In the rows, zero is written as 128.
Known rows, with every step that occurs
tevon-veri-vado-tezeg: [121 136 128 157 145  74 139 118 161 140 137 188 182 105 161 175 109 102
 106 183  92  70  97 190 151 165]
tezeg-kedal-beves-tevon: [104 109 123 181 137 115  81 146 141 148 123 187 114 134 101 134 149  93
 148 131 121 168 126 155 158 155]
beves-tevon-tezeg: [ 78 153 104 196 141 103 115 179 130 105 122 189 153 119 103 123 136 127
 151 146 145 146 115 175 110 163]
vado-tezeg-kedal-beves-tevon: [110 104 133 177 132 108  82 137 150 147 125 193 120 127 108 137 141  91
 154 134 114 152 119 155 166 157]
tevon-tezeg-kedal: [102 116  79 158 147  76  73 171 129 106 109 172 155 161 111 171 147 121
 145 129 128 146 115 145 158 144]
vado-beves: [ 95 131  98 157 116 100 114 141 128 108 110 236 127 112 124 167 118 108
 107 153  94 116 119 180 150 193]
tezeg-kedal-pogi-tevon-veri: [130 129 124 144 133 112 150 138 118 129 129 207 163 103 120 141 154 131
 123 137 116 105 126 171 155 163]
kedal-veri-tevon-tezeg: [ 67 141 124 208 144  97 133 160 120  89 102 192 157 124 116 135 170 125
 128 139 147 141 140 177 110 174]
tevon-beves-kedal-veri: [ 67 125 116 184 146  96  88 131 104 168 100 181 173 130 119 158 157 122
 128 159 134 164 109 173 130 161]
veri-vado: [107 144 106 179 170  84 126 157 150 146 147 165 164 145 144 171 140  89
  89 169  98 115 116 187 124 164]
beves-kedal: [109  95 117 171 115  93  96 145 137 154 141 177 172 147 117 162 138 103
 140 119 110 166 116 152 156 147]
pogi-tevon-veri-vado-tezeg-kedal: [139 104 115 126 143  70  93 133 154 130 129 180 162 142 132 191 121  99
 140 149  86  97 107 148 185 144]
vado-beves-kedal-veri-tevon: [ 84  91 149 192 126 103 115 124 124 129 107 199 133 110 120 146 156  90
 124 128 123 160 160 164 143 173]
beves-tevon-veri-vado-tezeg-kedal-pogi: [115 108 105 143 168  71  77 127 146 154 129 163 143 101 138 144 162  97
 147 152 128 109 128 159 161 172]
tevon-tezeg-kedal-pogi-vado: [118 130 105 145 184  78  98 168 138 159 120 183 141 129 131 159 201 189
 174 149 108 153 132 150 126 143]
pogi-tevon-beves-kedal-veri-vado: [ 88 142 119 174 171  87 109 148 126 161 132 167 181 158 134 170 146  97
 113 182  95 131 112 180 118 157]
tezeg-kedal: [118  99  93 150 144  81  75 152 136 136 117 174 141 148 114 181 146 105
 130 120 115 148 119 140 176 147]
vado-beves-kedal-pogi-tevon: [123 107 142 142 118 109 132 147 140 120 149 226 148 131  96 144 176 113
 156 117  80 115 137 147 159 187]
tezeg-kedal-beves: [114 104 112 164 135  99  89 138 139 129 109 196 140 177 119 167 181 102
 115 128 100 150 117 153 180 157]
pogi-vado-beves-tevon-tezeg-kedal: [102 119  85 150 148  81  62 174 128 111 105 185 132 148 107 165 131 138
 177 141 117 158 122 142 150 137]
veri-vado-beves-kedal-pogi-tevon: [124 113 138 141 128 104 131 149 146 126 155 217 154 137 104 149 172 104
 151 130  71 108 137 152 153 185]
beves-tevon-veri: [106 140 117 181 134 119 137 140 116 152 123 191 151  76 127 124 110 122
 115 155 146 136 119 193 134 153]
beves-tevon-veri-kedal: [108 141 118 167 146 108 139 144 110 134 155 200 154  80 163 134 109 129
  94 156 154 130 143 165 137 136]
tevon-beves-kedal-pogi-vado-tezeg: [121 128 137 138 151  78 115 126 149 155 134 210 165  93 150 164 155 161
 171 168  86 108 107 161 148 160]
veri-vado-tezeg-kedal: [129 100 106 138 151  58  73 135 160 136 127 168 155 147 136 197 125  90
 136 147  93 110 108 144 182 147]
beves-tevon-veri-vado-tezeg-kedal: [128 102 108 138 150  67  76 132 152 143 127 166 152 129 136 181 109  91
 142 153 104 113 109 152 177 140]

Rows
[103 102  99 155 116  84  83 141 136 137 133 193 162 153 131 174 109  86
 132 151  80 143 117 166 154 160] -> veri-vado-beves-kedal
[ 93 141 113 160 122 100 128 172 130  79 129 219 169 144  98 138 168 136
 162 137 104 114 124 161 129 180] -> vado-beves-kedal-pogi-tevon-tezeg
[108 149 111 184 165 101 131 143 136 153 136 169 164 126 150 144 125  92
  94 187 112 119 116 205 121 152] -> kedal-beves-tevon-veri-vado
[102  96 103 155 101  93  86 139 130 133 126 206 155 143 119 167 115  98
 139 133  91 154 118 157 163 163] -> vado-beves-kedal
[ 93 154 118 171 139 101 144 176 133  83 133 213 169 138  98 134 183 141
 149 133 117 109 124 163 121 182] -> kedal-pogi-tevon-tezeg
[122 127 128 143 116 115 153 132 115 127 127 223 168 101 122 136 141 129
 125 146 105 104 125 177 152 171] -> vado-beves-kedal-pogi-tevon-veri
[133 125 134 137 128 104 151 129 127 129 128 212 169  96 124 143 148 131
 127 143 110  89 120 171 164 167] -> vado-tezeg-kedal-pogi-tevon-veri
[100 116 103 170 133  97  88 149 134 106 101 195 153 187 119 162 182 115
 125 133 109 148 113 155 166 157] -> tevon-tezeg-kedal-beves
[136 107 144 132 135  97 125 141 152 122 146 214 146 127  98 155 184 115
 157 115  85  98 132 137 173 182] -> vado-tezeg-kedal-pogi-tevon
[113 105 110 145 108  94 103 139 130 131 136 204 169 150 126 167 104  95
 135 153  74 133 118 167 156 157] -> pogi-tevon-veri-vado-beves-kedal
[114 117  98 147 137  85  92 175 132  94 119 188 157 168  97 174 154 125
 157 120 109 134 118 136 163 145] -> pogi-tevon-tezeg-kedal
[122 142 122 145 185  89 133 154 126 169 140 198 146  95 162 148 186 196
 142 164 117 142 144 160 118 139] -> tevon-veri-kedal-pogi-vado
[ 93 128 101 174 185  70  86 144 141 168 114 144 162 160 134 184 152  92
 103 178 111 131 116 173 129 156] -> tezeg-kedal-veri-vado
[107 107  96 152 164  77  76 141 136 147 124 168 134 120 122 148 193 106
 136 123 134 134 135 150 161 179] -> tezeg-kedal-pogi
[101 146  89 151 137  92 123 138 123 114 115 215 147 116 150 170  97  98
  88 190  86  97 117 200 137 182] -> tevon-veri-vado-beves
[ 87 157 125 177 152 129 143 154  85  93 130 223 141  85 146 134 143 106
 103 154 120 131 132 191 130 174] -> veri-tevon-beves
[ 99 124 136 195 136 123 108 145 143 147 130 199 120 119 105 122 151  99
 136 138 123 162 124 172 141 165] -> kedal-beves-tevon
[ 88 128 111 185 170  76  96 141 143 177 126 146 176 161 137 173 149  92
 108 178 107 142 115 180 120 156] -> beves-kedal-veri-vado
[ 96 154 119 166 141 100 146 176 129  79 142 214 171 134 115 134 178 145
 142 136 123 106 131 158 121 174] -> veri-kedal-pogi-tevon-tezeg
[125 100 128 151 136  89  92 127 153 134 109 203 145 169 130 179 177 127
 139 141  82 136 111 147 182 151] -> pogi-vado-tezeg-kedal-beves
[126  93 110 137 134  66  76 132 152 131 121 182 149 133 125 190 130 102
 145 130 103 118 108 139 189 152] -> vado-tezeg-kedal
[ 95 104 101 158 133  86  83 132 134 146 129 191 146 114 124 139 168 100
 143 134 117 137 134 161 153 190] -> vado-beves-kedal-pogi
[122 121 149 144 149  80 122 124 148 145 137 214 156  87 152 157 158 152
 172 161  88 110 123 160 148 161] -> veri-tevon-beves-kedal-pogi-vado-tezeg
[103 127 128 176 137 110 129 136 132 119 139 216 149 152 151 152 176 117
  86 145 115 137 133 159 153 158] -> veri-kedal-beves
[ 97 134 106 156 159  97 117 132 116 135 142 202 134  69 159 118 153 119
 110 157 152 117 153 169 136 178] -> vado-beves-tevon-veri-kedal-pogi
